Each row was made from one small tree. Brackets hold a mark, then the marks that hang from it, in the order of their numbers. Every link used is in the known rows. Write each row's tree.
In the rows, zero is written as 128.
Known rows:
(Q_267 (Q_383 Q_785)): [112 148 196 149 117 130 196 102 140 165 141  55 123 115 122 120 117 137
 117 113 149 164  88 138]
(Q_383 (Q_785 Q_773)): [147 126 176 129 137 111 161  89 131 193 140  87 138 117 117 140 108 150
 129 115 155 147 102 139]
(Q_495 Q_95): [104 117 168 148 108 135 137 105 135 154 105  77 106 125 155 137 118 125
 132 125 150 129 116 129]
(Q_785 Q_495 (Q_773 Q_95)): [168 106 138 103  70 120 144 113 147 171 145  97 160 124 125 153 127 113
 162 111 134 139  95 147]
(Q_710 (Q_96 (Q_968 (Q_399 (Q_785 Q_495 Q_773))))): [142  93 114 130 115 100 162 106 188 195 165  87 157 176 144 140  96 126
 174  76 125 159  83 168]
(Q_96 Q_710 (Q_968 (Q_399 (Q_785 Q_495 Q_773)))): [142  70 139 134 110 116 150 106 222 221 164  79 156 147 132 168 105 126
 190  80 149 151 124 164]
(Q_495 (Q_785 Q_773)): [145 105 145 133 124 123 135 111 154 181 130  86 113 146 114 134 114 144
 129 113 131 149 105 142]
(Q_710 Q_96): [133 109 143 139 143 107 174 116 122 159 150  80 128 146 147 143 110 128
 126 121 146 141  79 146]
(Q_773 (Q_785 Q_495)): [181 114 172 123  97 124 174 109 171 168 147  93 143 123 139 175 100 120
 141 122 127 130  81 149]
(Q_968 Q_399): [105 115 163 148 112 144 152 117 155 164 140  94 132 142 157 140  95 102
 155  91 170 145 103 153]
(Q_383 Q_785): [125 131 189 148 140 133 166  92 143 175 146  76 129 115 134 150 102 138
 125 131 162 142  94 143]
(Q_267 Q_383): [109 128 169 141 111 133 181 129 134 147 135  62 124 131 124 121 130 117
 120 106 140 159  99 139]
(Q_968 (Q_399 Q_785)): [109  98 159 152 130 143 157 112 191 177 135  97 104 153 149 145  93 100
 148 101 164 161  91 161]
(Q_710 (Q_96 (Q_968 (Q_399 Q_785)))): [101  84 129 154 144 121 172 106 197 166 153  71 131 176 158 148  81 113
 152  97 150 160  67 168]
(Q_96 Q_710 (Q_968 (Q_399 (Q_785 Q_773)))): [119  62 140 140 139 121 157 100 225 207 147  74 137 144 128 169  97 123
 176  91 171 156 114 162]
(Q_383 (Q_785 (Q_399 Q_968) Q_773)): [145 111 176 136 123  97 155  74 159 217 114  68 135 123 112 121 128 155
 147  88 158 147 125 137]
(Q_383 (Q_785 Q_399 Q_773)): [138 125 173 128 116 111 150  76 144 214 120  89 132 120 124 133 131 161
 140  95 148 130 126 134]
(Q_95 (Q_773 Q_785)): [140  92 169 119 122 124 198  97 161 180 108 102 121 125 119 128 108 120
 141 139 155 159  88 131]
(Q_710 (Q_96 Q_968)): [112  95 127 141 148 112 167 113 155 149 156  62 153 160 145 151  99 128
 133 117 141 138  81 153]
(Q_383 (Q_785 (Q_773 Q_95))): [138 119 175 123 122 129 169  77 154 173 130  83 133 101 122 155 101 132
 135 131 170 149  75 139]
(Q_710 (Q_96 (Q_968 (Q_399 (Q_785 Q_495))))): [125  95 126 145 117 117 166 110 197 179 168  77 151 174 161 148  88 117
 168  88 128 156  74 171]

Which tree is each row?
[178  96 136 117 113 104 141 119 164 205 148 102 127 152 114 146 132 129
 146 108 114 153 112 151] | (Q_399 (Q_785 Q_495 Q_773))
[126 126 160 137  46 127 116 101 144 192 109  88 125 132 164 130 151 141
 166  88 110 107 148 132] | (Q_785 Q_399 (Q_495 Q_95))
[141  74 137 120 132 128 157 102 191 169 115  91 101 135 114 161 114 105
 131 137 155 161  75 147] | (Q_399 (Q_785 (Q_773 Q_95)))
[163  89 138 111  54 106 139  97 178 195 116  79 158 128 119 132 150 116
 178  79 137 137 122 142] | (Q_785 (Q_399 Q_968) Q_495 (Q_773 Q_95))
[133 103 140 132 103 120 124 100 166 200 110  89 105 149 120 128 133 153
 139  95 123 134 127 139] | (Q_495 (Q_785 Q_399 Q_773))
[134  96 141 129 111 142 143 102 175 161 117  82 109 132 117 147 104 125
 132 131 146 152  76 143] | (Q_495 (Q_785 (Q_773 Q_95)))
[123  73 148 147 110 132 155 111 232 204 168  71 148 145 146 174 101 116
 186  93 153 147 113 167] | (Q_96 Q_710 (Q_968 (Q_399 (Q_785 Q_495))))
[111  99 131 153  99 120 157  97 195 176 146  73 129 169 173 136  91 122
 171  87 125 150  80 164] | (Q_710 (Q_96 (Q_968 (Q_399 (Q_785 (Q_495 Q_95))))))
[136 143 175 119  50 120 180  85 156 195 128  67 142 109 121 116 146 144
 153  84 124 151  98 137] | (Q_267 (Q_383 (Q_785 Q_399 Q_495 (Q_773 Q_95))))
[185  80 140 129 121  89 148 117 184 209 141  80 131 153  98 127 129 123
 154 100 127 172 115 154] | (Q_399 (Q_785 Q_495 Q_773) Q_968)
[102 146 193 149  96 132 184  92 150 183 124  55 118 117 128 113 137 148
 126  95 140 151 107 135] | (Q_267 (Q_383 (Q_785 Q_399)))
[135  73 172 134  96 137 185  78 232 148  90  64 117 108 137 173 101  95
 146 129 175 140  57 143] | (Q_773 Q_95 (Q_785 (Q_399 Q_968)))
[163 117 178 130  78 127 161  96 170 165 123  92 123 116 154 164  99 126
 146 122 124 128  87 139] | (Q_773 (Q_785 (Q_495 Q_95)))
[136  98 152 132  89 123 149 104 168 204 114  99  97 145 135 112 135 129
 158 126 118 159 119 137] | (Q_399 (Q_785 (Q_495 (Q_95 Q_773))))
[141 110 148 135  77 123 134 101 176 206 124 108 110 148 152 125 108 119
 175  76 132 158 114 153] | (Q_968 (Q_399 (Q_785 (Q_495 Q_95) Q_773)))
[175  97 171 131  81 109 166  97 201 188 125  77 141 127 134 151 121 124
 159  95 129 130 104 146] | (Q_773 (Q_785 (Q_399 Q_968) Q_495))
[161 124 148 116  71 105 123 107 118 193 127  99 141 131 138 126 134 143
 159  92 112 130 137 133] | (Q_785 (Q_495 Q_95) Q_773)
